Each row was made from one small tree. The marks that hang from a mark follow it in brackets, in the order of their numbers. Every link used is in the known rows. Write each row's tree.
(in the rows, 128 means zero)
Known rows
Q941[Q600[Q585] Q915[Q156 Q265]]: [111 158 152 114 123 112 155 120  25 152 149 100 142  98  97 136 133 172
  83  75 173]
Q915[Q156 Q265[Q882[Q600]]]: [132 101 171 126 130 127 162 139  24 155 177 143 147  94 133 169 167 150
 101 102 151]
Q915[Q265[Q882] Q941]: [135 121 163 125 119  92 156 131  81 168 169 169 155  91 119 146 144 157
  85 103 151]
Q600[Q585[Q265[Q882 Q915]]]: [ 67 148 120  97 126 114 179 114  75 146 135 108 142 100 132 149 156 113
 116  88 157]
Q882[Q265[Q915[Q156]] Q600]: [142 121 152 145 126 141 156 122  43 137 155 118 125 109 136 158 150 116
 143  77 140]
Q941[Q600 Q915[Q156 Q265]]: [117 154 153 124 116 124 145 134  32 155 126 123 145 107  98 128 116 162
  94  91 159]
Q882[Q265 Q600]: [151 125 146 151 141 147 139 138  68 130 155 134 125 106 146 145 159 130
 147 103 111]
Q915[Q265 Q941]: [153 125 167 120 118 102 147 134  89 154 160 168 158 104 110 139 131 155
  76  88 136]
Q600[Q585]: [122 145 129 117 133 102 160 118  84 117 153 123 154 107 118 154 154 128
 100  99 123]
Q156[Q915[Q265 Q941]]: [140 154 171 110 114  79 149 121  95 144 149 170 155 103 118 122 124 161
  94  88 143]
Q966[Q915]: [142 157 132 133 142 108 142 139  94 111 122 148 146 104 115 156 133 139
 100 113 115]
Q941[Q915]: [114 165 115 130 131 120 143 137  90 128 109 125 156 129 109 133 127 117
 110 123 119]
Q156[Q915[Q265 Q941[Q600]]]: [125 162 171 111 103  83 154 119  75 151 143 165 137  91 119 109 109 189
 115  91 152]
Q941[Q600[Q585[Q265] Q882]]: [ 86 164 132  95 119 124 161 126  51 155 144  88 152 103 134 132 162 152
 115  75 153]
Q156[Q915[Q265[Q882]]]: [105 164 145 105 123  77 155 108  71 139 145 154 149  97 136 133 144 148
 112 115 147]
Q265[Q882 Q915[Q941[Q600[Q585]]]]: [ 87 147 132 115 109  78 193 102  72 159 163 129 131  81 120 144 131 164
 127  94 170]
Q600[Q585 Q882[Q265[Q915]] Q941]: [104 178 126 105 115  67 151  82  62 136 188  65 145 106 151 129 191 121
 114  37 160]
Q915[Q941]: [144 127 149 133 116 109 154 140 104 141 143 161 158 110 110 143 127 136
 100 106 120]
Q966[Q915[Q156 Q941[Q600]]]: [154 134 173 142 116 110 156 153  63 145 136 154 138  82  91 156 112 183
  97  86 151]
Q600[Q585 Q882[Q265[Q915]]]: [119 174 114 117 127  82 155  80  68 143 175  83 149 112 142 145 174 119
 125  63 159]
Q941[Q600[Q882] Q915]: [ 95 188 110 120 118 108 149 127  57 151 122  98 155 125 122 120 130 146
 129 112 143]
Q600[Q585[Q265] Q882 Q941[Q915]]: [ 71 185 128  89 124 108 145 137  65 148 143  54 165 122 130 115 186 125
  82  55 156]
Q265[Q882[Q600]]: [114 121 134 133 136 129 167 142  65 136 154 143 139 104 145 161 160 132
 137 135 119]
Q585[Q265[Q882 Q915]]: [ 72 144 120 106 118 128 169 128  79 149 112 130 147 108 133 143 138 105
 126 106 142]
Q966[Q915[Q156]]: [153 141 150 134 134 115 146 145  70 119 130 140 152 101 101 172 136 137
  86  97 133]

Write each row's tree
[ 93 152 136  88 113 113 172 113  45 154 151  76 168 119 123 158 168 108
  88  48 176]	Q600[Q585[Q265[Q915[Q156]]] Q882]
[138 154 149 135 117  90 152 109  60 168 189 103 137  89 129 131 162 176
 123  61 165]	Q915[Q941[Q600[Q585 Q882[Q265]]]]
[121 153 142 112 112  82 171 114  66 160 178 110 154  98 121 139 151 175
 104  79 159]	Q915[Q941[Q600[Q585 Q882]]]
[101 131 129 118 111 100 176 114  58 143 138 131 154 105 117 169 138 109
 114 103 155]	Q265[Q882 Q915[Q156]]
[127 141 134 134 141 121 162 103  64 127 171 101 119 104 147 150 165 125
 146  77 136]	Q882[Q265[Q915] Q600[Q585]]
[103 153 136 124 132 126 148 154  69 123 135 106 141 121 134 122 155 130
 119 100 116]	Q882[Q600[Q941[Q915]]]
[107 116 139 126 123 122 184 126  39 144 154 129 141 106 135 174 151 118
 131 108 149]	Q265[Q882[Q600] Q915[Q156]]
[121 149 166 112 113  69 158 118  86 158 159 170 151  92 126 131 138 165
 102 104 158]	Q156[Q915[Q265[Q882] Q941]]
[177 125 188 132 126  99 143 146  68 151 158 165 155  89  92 164 132 172
  51  69 158]	Q966[Q915[Q156 Q265 Q941]]
[102 146 138 120 153 111 161 128  44 151 174 108 139 100 134 149 172 156
 104 110 156]	Q941[Q915[Q265[Q882[Q600[Q585]]]]]
[108 155 134 133 114 131 155 142  44 142 108 116 144 113  95 132 112 144
 117 108 144]	Q941[Q600 Q915[Q156]]
[ 95 128 159 100 132 145 159 152  63 126 159  93 136 100 147 135 188 134
 105  64 125]	Q882[Q600[Q585[Q265] Q941]]
[130 111 181 127 101 104 166 135  36 181 170 159 144  75 105 148 130 185
  91  88 177]	Q915[Q156 Q265[Q882] Q941[Q600]]
[166 142 171 128 133  93 139 140  93 144 152 171 149  91 105 148 131 173
  68  86 141]	Q966[Q915[Q265 Q941]]
[107 158 167 112 104  73 164 117  65 163 152 167 135  77 126 117 120 194
 123 106 165]	Q156[Q915[Q265[Q882] Q941[Q600]]]
[104 158 128 122 134 102 146 128  67 155 134 135 154 108 117 134 141 140
  96 121 148]	Q941[Q915[Q265[Q882]]]
[ 82 127 139 110 111 135 171 133  56 157 118 124 151 106 121 157 141 101
 111  88 160]	Q585[Q265[Q882 Q915[Q156]]]
[105 151 155 103 141  86 170 107  49 134 185 128 133  88 152 145 175 167
 121 103 154]	Q156[Q915[Q265[Q882[Q600[Q585]]]]]
[117 121 151 114 146 109 167 120  45 146 195 128 138  89 144 164 182 158
 103 103 147]	Q915[Q265[Q882[Q600[Q585]]]]
[103 126 165 114  91 141 174 144  59 169 116 136 139 101 103 134 107 144
 113  65 164]	Q585[Q265[Q915[Q156 Q941[Q600]]]]
[123 164 138 115 123  81 139 103  62 135 194  71 150 100 147 131 203 135
 104  45 147]	Q600[Q585 Q882[Q265] Q941]
[168 126 171 142 126 106 149 154  83 137 142 159 154  95  90 169 130 152
  74  84 144]	Q966[Q915[Q156 Q941]]
[142 152 153 139 123 104 153 146  89 137 131 161 131  86 106 141 111 184
 110 104 133]	Q966[Q915[Q941[Q600]]]
[ 90 136 122 114 138 103 190 107  62 133 171 113 132 100 147 166 166 128
 137 108 144]	Q265[Q882[Q600[Q585]] Q915]
[ 95 127 145 111 135 101 174 129  56 127 190 102 135  89 153 154 196 145
 116  92 134]	Q265[Q882[Q600[Q585 Q941]]]
[148 138 165 131 135  83 148 139  87 158 162 173 147  78 112 156 143 177
  76 101 155]	Q966[Q915[Q265[Q882] Q941]]
[114 184 124 131 122  97 121 124  67 147 150  76 152 122 138 109 176 124
 115  69 144]	Q600[Q882[Q265] Q941[Q915]]
[117 118 164 114 102 136 168 146  78 162 121 138 156 111 102 146 122 115
  92  64 157]	Q585[Q265[Q915[Q156 Q941]]]
[132 145 166 130 125  88 153 137  66 165 157 169 129  66 114 143 127 206
  97 102 164]	Q966[Q915[Q265[Q882] Q941[Q600]]]
[ 95 152 166  99 122  83 157 122  49 133 172 133 134  90 164 123 173 161
 123  93 144]	Q156[Q915[Q265[Q882[Q600[Q941]]]]]
[ 83 134 140 104 116 107 183 124  89 165 149 124 145  93 121 146 150 129
 105  79 168]	Q600[Q585[Q265[Q882 Q915[Q941]]]]
